Each row was made from one small tree. The marks that hang from a mark follow it in brackets, in alphabetical order. Every link used is in the known rows. Write each row's tree.
Known rows
P(J): 0.283, 0.316, -1.180, -0.273, 1.402, 0.173, 0.988, -1.438, -0.397, -0.065, -1.042, 0.647, -0.996, 1.313, -0.491, -1.588, 1.304, 0.298, -0.752, 0.460, -0.244
M(F(J(S) P)): -1.929, -1.565, -2.759, -1.735, 2.717, -0.277, 0.873, -0.703, 1.131, -1.631, 0.058, 1.397, 1.590, -1.266, -3.459, 1.329, 0.607, -1.798, -2.135, -2.496, 0.902
P(F J): -1.264, 3.265, -1.373, -0.736, 1.429, -1.025, 1.690, -1.971, -0.118, 0.528, -0.033, 0.216, -2.710, 1.941, 0.509, -0.401, 1.724, 1.406, -2.039, -0.806, -0.095
B(M(F)): 0.212, 1.003, -1.737, -3.322, -1.259, 0.957, 0.709, 2.119, -0.297, -0.954, -0.949, 1.790, -0.095, -0.820, -1.197, 0.536, 1.133, -0.816, -1.182, -3.911, 0.910
M(F): -0.026, 0.034, -0.761, -1.002, -0.781, -0.231, 0.096, 1.338, 1.295, -1.199, -0.123, 0.411, 0.705, -1.600, -1.077, 0.330, 1.215, -0.363, -1.827, -2.192, 1.640
M(F(P)): -1.108, -1.402, -1.783, -1.091, 0.810, 0.120, 1.141, 0.551, 1.181, -2.466, -0.663, 0.416, 0.924, -1.140, -1.498, 0.725, 0.709, -0.882, -1.861, -1.746, 1.756
Q(J(P S)): 2.556, -0.391, -1.533, 3.200, 2.913, 0.543, -1.890, -2.358, -1.712, 1.347, 0.890, -1.324, -1.744, -1.224, -2.062, 1.585, -1.284, -2.555, -0.314, 2.023, 0.340
F(J(Q)): -1.053, 0.312, -0.098, -0.455, 2.140, -0.351, -1.559, -0.129, -0.395, 1.328, 0.189, 0.617, 0.350, 0.879, -2.432, 0.890, 0.630, -0.385, -0.532, -0.583, -2.077
J(F P Q): 0.923, 2.378, 0.736, 4.030, 1.274, -1.887, -4.726, -0.956, 0.123, 1.652, 1.196, -0.875, -2.283, 1.076, -2.426, 1.263, -2.955, 0.358, 2.232, 1.723, -0.005
Q(J(F(P))): 0.120, -1.118, -3.511, 2.376, 3.009, 1.388, 0.194, -2.182, -0.074, -0.498, -0.017, -1.127, -0.964, 1.394, -1.329, 1.476, -1.425, -1.625, -0.427, 2.645, 1.457
Q(J): 1.398, -0.801, -1.869, 1.599, 1.645, 1.656, -0.143, -0.851, -1.067, 0.348, -0.269, -1.329, -0.955, 0.137, -0.561, 0.913, 0.249, -1.606, -1.215, 1.899, 0.403
M(F(J(P))): -1.193, -0.372, -0.925, -0.556, 0.444, -0.469, 0.057, 0.175, 2.415, -0.810, 1.024, 1.022, 1.280, -2.012, -3.645, 0.009, 0.662, -0.988, -1.660, -1.853, -0.062
B(M(F(J(P S)))): -0.198, 0.879, -2.052, -3.019, 0.095, 0.511, 0.194, 0.879, -0.079, -0.282, 0.019, 2.289, 0.105, -1.256, -3.115, 0.843, 0.522, -1.668, -1.060, -4.073, 0.090
B(M(F(J(Q S) P))): -0.638, 0.360, -2.700, -3.613, 1.330, 0.667, 0.161, 0.980, -1.154, -0.780, -1.170, 2.267, 0.002, -0.265, -2.815, 1.725, 0.845, -1.762, -1.471, -4.290, 0.294
T(P(J(F Q S))): 1.036, 1.726, -0.244, 0.876, 2.450, 0.138, -2.577, -3.007, -1.854, 1.439, 0.090, 1.457, -2.270, 2.452, -1.641, 1.337, -1.652, -0.394, -1.147, -0.204, 2.092
T(P): 0.126, 0.106, 0.971, 0.192, 0.177, 1.042, -0.767, -1.305, -0.385, 0.119, 0.739, 0.915, -0.569, 0.548, -0.782, 0.718, -1.433, -0.452, -1.307, -0.279, 1.369
Q(J(F P)): 1.206, -0.073, -2.155, 3.971, 2.024, 0.726, -1.338, -2.305, 0.515, 0.515, 1.258, -1.436, -1.585, 0.186, -2.257, 0.882, -2.086, -1.600, 0.335, 3.331, 0.667
T(P(J(F S))): 0.407, 1.076, -0.846, 0.595, 2.106, 0.516, -1.075, -3.543, -0.795, 0.726, 0.587, 1.788, -1.695, 2.007, -1.648, 0.666, -1.842, -0.581, -1.165, -0.135, 2.170
F(J P): -3.379, -2.792, -2.393, -1.113, 3.939, 0.539, 2.174, -2.063, 0.949, -1.520, 0.091, 0.989, 1.503, 0.869, -3.064, 0.498, -0.302, -1.383, -0.725, 0.193, -1.568

Write each row's tree
-2.507, -1.731, -1.515, -0.663, 4.415, 0.101, -0.072, -1.286, -0.510, -0.496, -0.644, 0.548, 0.522, 1.488, -3.104, 1.406, -0.062, -1.111, -0.692, 0.025, -1.882 -> F(J(Q) P)
-1.163, 2.535, 0.565, -0.377, 1.809, -0.192, -1.485, -2.158, -0.974, 1.601, 1.576, 1.022, -1.669, 1.270, -1.485, 2.584, -1.027, -0.224, -2.416, -1.713, 0.787 -> T(P(F(J(Q S))))
-0.810, 2.413, 0.001, -0.377, 1.221, 0.447, 0.419, -2.642, -0.501, 0.497, 0.728, 1.084, -2.486, 1.908, -0.412, 0.466, -0.188, 0.460, -2.734, -0.775, 1.283 -> T(P(F J))
-0.156, -0.939, -1.942, -0.051, 4.305, -0.196, -0.045, -2.232, -2.265, -0.506, -1.840, 0.330, -1.364, 1.638, -1.162, 0.758, 0.111, -0.722, -0.478, 0.237, 0.193 -> F(P(J(Q S)))
-0.661, -1.196, -1.618, -0.112, 3.555, 0.249, 0.695, -1.605, -1.377, -1.108, -2.002, 0.107, -1.168, 1.949, -0.858, 0.087, 0.475, -0.268, -0.613, 0.744, -0.158 -> F(P(J(Q)))
-0.721, -1.573, -2.525, -0.348, 3.953, 0.171, 1.432, -2.712, -1.160, -1.249, -1.330, 0.660, -0.666, 1.226, -1.150, 0.118, -0.060, -0.917, -0.475, 0.376, 0.432 -> F(P(J(S)))
1.289, 2.235, -1.823, 0.995, 3.191, -1.324, -2.581, -2.482, -2.046, 1.864, -0.925, 0.747, -2.487, 2.664, -1.257, 0.808, -0.328, 0.194, 0.251, 0.104, 1.003 -> P(J(F Q S))
-1.327, -0.891, -2.145, -1.450, 3.071, -0.543, -0.651, -0.185, 0.066, -0.922, -0.466, 1.047, 0.915, -0.725, -3.422, 2.037, 0.825, -1.557, -2.080, -2.642, 0.736 -> M(F(J(Q S) P))
-0.502, 3.570, -1.818, -0.785, 2.563, -1.545, 0.656, -2.884, -1.255, 1.371, 0.132, 0.570, -2.987, 1.546, 0.106, 0.688, 1.199, 0.796, -1.835, -1.475, 0.556 -> P(F J(S))
1.505, 0.245, -3.272, 2.536, 2.989, 0.570, -1.504, -2.536, -1.240, 1.256, 0.554, -0.845, -1.411, 0.825, -1.385, 2.359, -1.604, -1.979, -0.297, 1.688, 1.950 -> Q(J(F S))
2.877, 1.967, 1.595, 2.943, 2.477, -2.159, -5.567, -1.183, -3.037, 2.888, 0.602, -0.636, -2.532, -0.929, -2.212, 2.315, -1.746, -0.975, 1.327, -0.011, -0.450 -> J(P Q S)
-0.623, 0.834, -1.295, 1.680, 2.610, -0.975, -2.656, -0.912, -0.699, 0.134, -0.619, -0.451, -1.483, 2.844, -1.106, 2.125, -1.968, 0.274, 1.038, 0.952, 1.061 -> J(F(P) Q)
2.040, 2.880, 0.086, 4.065, 2.822, -2.815, -6.101, -2.328, -1.511, 2.854, 1.460, -0.364, -2.719, 0.587, -2.951, 2.754, -3.738, -0.629, 2.495, 0.767, 0.798 -> J(F P Q S)
-0.562, 0.252, -0.277, -0.234, 0.760, -0.766, -1.455, 0.681, 1.369, -0.149, 0.598, 0.696, 0.676, -1.532, -3.588, 0.679, 0.850, -0.884, -1.656, -2.003, -0.311 -> M(F(J(P Q)))
-0.710, 0.674, -2.161, -3.805, -0.529, 0.998, 0.994, 1.661, 0.269, -0.782, -0.551, 2.337, 0.512, -0.686, -2.407, 0.497, 1.352, -1.169, -1.497, -4.103, 0.023 -> B(M(F(J)))
-2.672, -2.370, -2.781, -1.047, 5.030, -0.099, 1.136, -2.934, -0.186, -0.663, 0.307, 1.316, 1.207, 0.520, -3.325, 1.532, -0.819, -1.966, -0.513, -0.531, -1.075 -> F(J(S) P)
-0.376, 0.907, -2.383, -3.748, -0.016, 0.770, 0.607, 1.175, -0.301, -0.375, -0.414, 2.459, 0.339, -0.843, -2.519, 1.050, 1.001, -1.491, -1.433, -4.399, 0.417 -> B(M(F(J(S))))
0.427, 0.721, -2.649, -3.300, 1.008, 0.713, 0.217, 0.935, -1.798, -0.939, -1.892, 1.920, -0.968, 0.079, -1.784, 1.226, 1.172, -1.310, -1.421, -3.892, 1.079 -> B(M(F(P(J(Q S)))))
0.092, 0.659, 0.244, 1.111, 3.364, -1.463, -3.260, -1.730, -1.039, 2.274, 1.255, 0.657, -0.543, -0.298, -4.021, 1.567, -0.945, -1.309, 0.298, -0.423, -2.127 -> F(J(P Q S))
0.363, 3.360, 0.257, -0.086, 2.300, -0.268, -1.751, -2.744, -2.350, 1.819, 0.376, 0.973, -3.337, 2.163, -0.621, 1.836, -0.395, 0.177, -2.610, -1.456, 1.546 -> T(P(F J(Q S)))
0.280, 1.335, -1.645, -2.817, 0.344, 0.357, -0.923, 1.206, -0.806, 0.204, -0.300, 2.074, -0.379, -0.980, -3.150, 1.282, 0.642, -1.508, -1.055, -4.176, -0.060 -> B(M(F(J(P Q S))))
-2.373, 2.708, -1.197, -1.032, 1.986, -1.500, 0.491, -1.801, 0.190, 1.364, 1.678, 0.534, -1.000, 0.506, -1.022, 1.888, 0.264, 0.197, -1.581, -1.936, -0.664 -> P(F(J(S)))
-0.813, 0.263, -0.845, -1.399, 0.727, -0.505, -0.929, 1.177, 0.936, -0.219, -0.044, 0.850, 0.901, -0.926, -2.765, 0.957, 1.574, -0.664, -2.132, -2.547, 0.221 -> M(F(J(Q)))
-0.929, -1.233, -2.321, -1.253, 1.407, 0.240, 1.615, -0.135, 1.037, -2.405, -1.224, 0.802, 0.381, -0.534, -1.721, -0.112, 1.350, -0.748, -2.196, -1.551, 1.584 -> M(F(P(J)))
-0.464, 0.083, -2.401, -3.416, -0.176, 1.184, 1.394, 1.577, -0.313, -1.889, -1.291, 1.790, 0.075, -0.518, -1.460, 0.831, 0.823, -1.267, -1.263, -3.646, 1.058 -> B(M(F(P)))
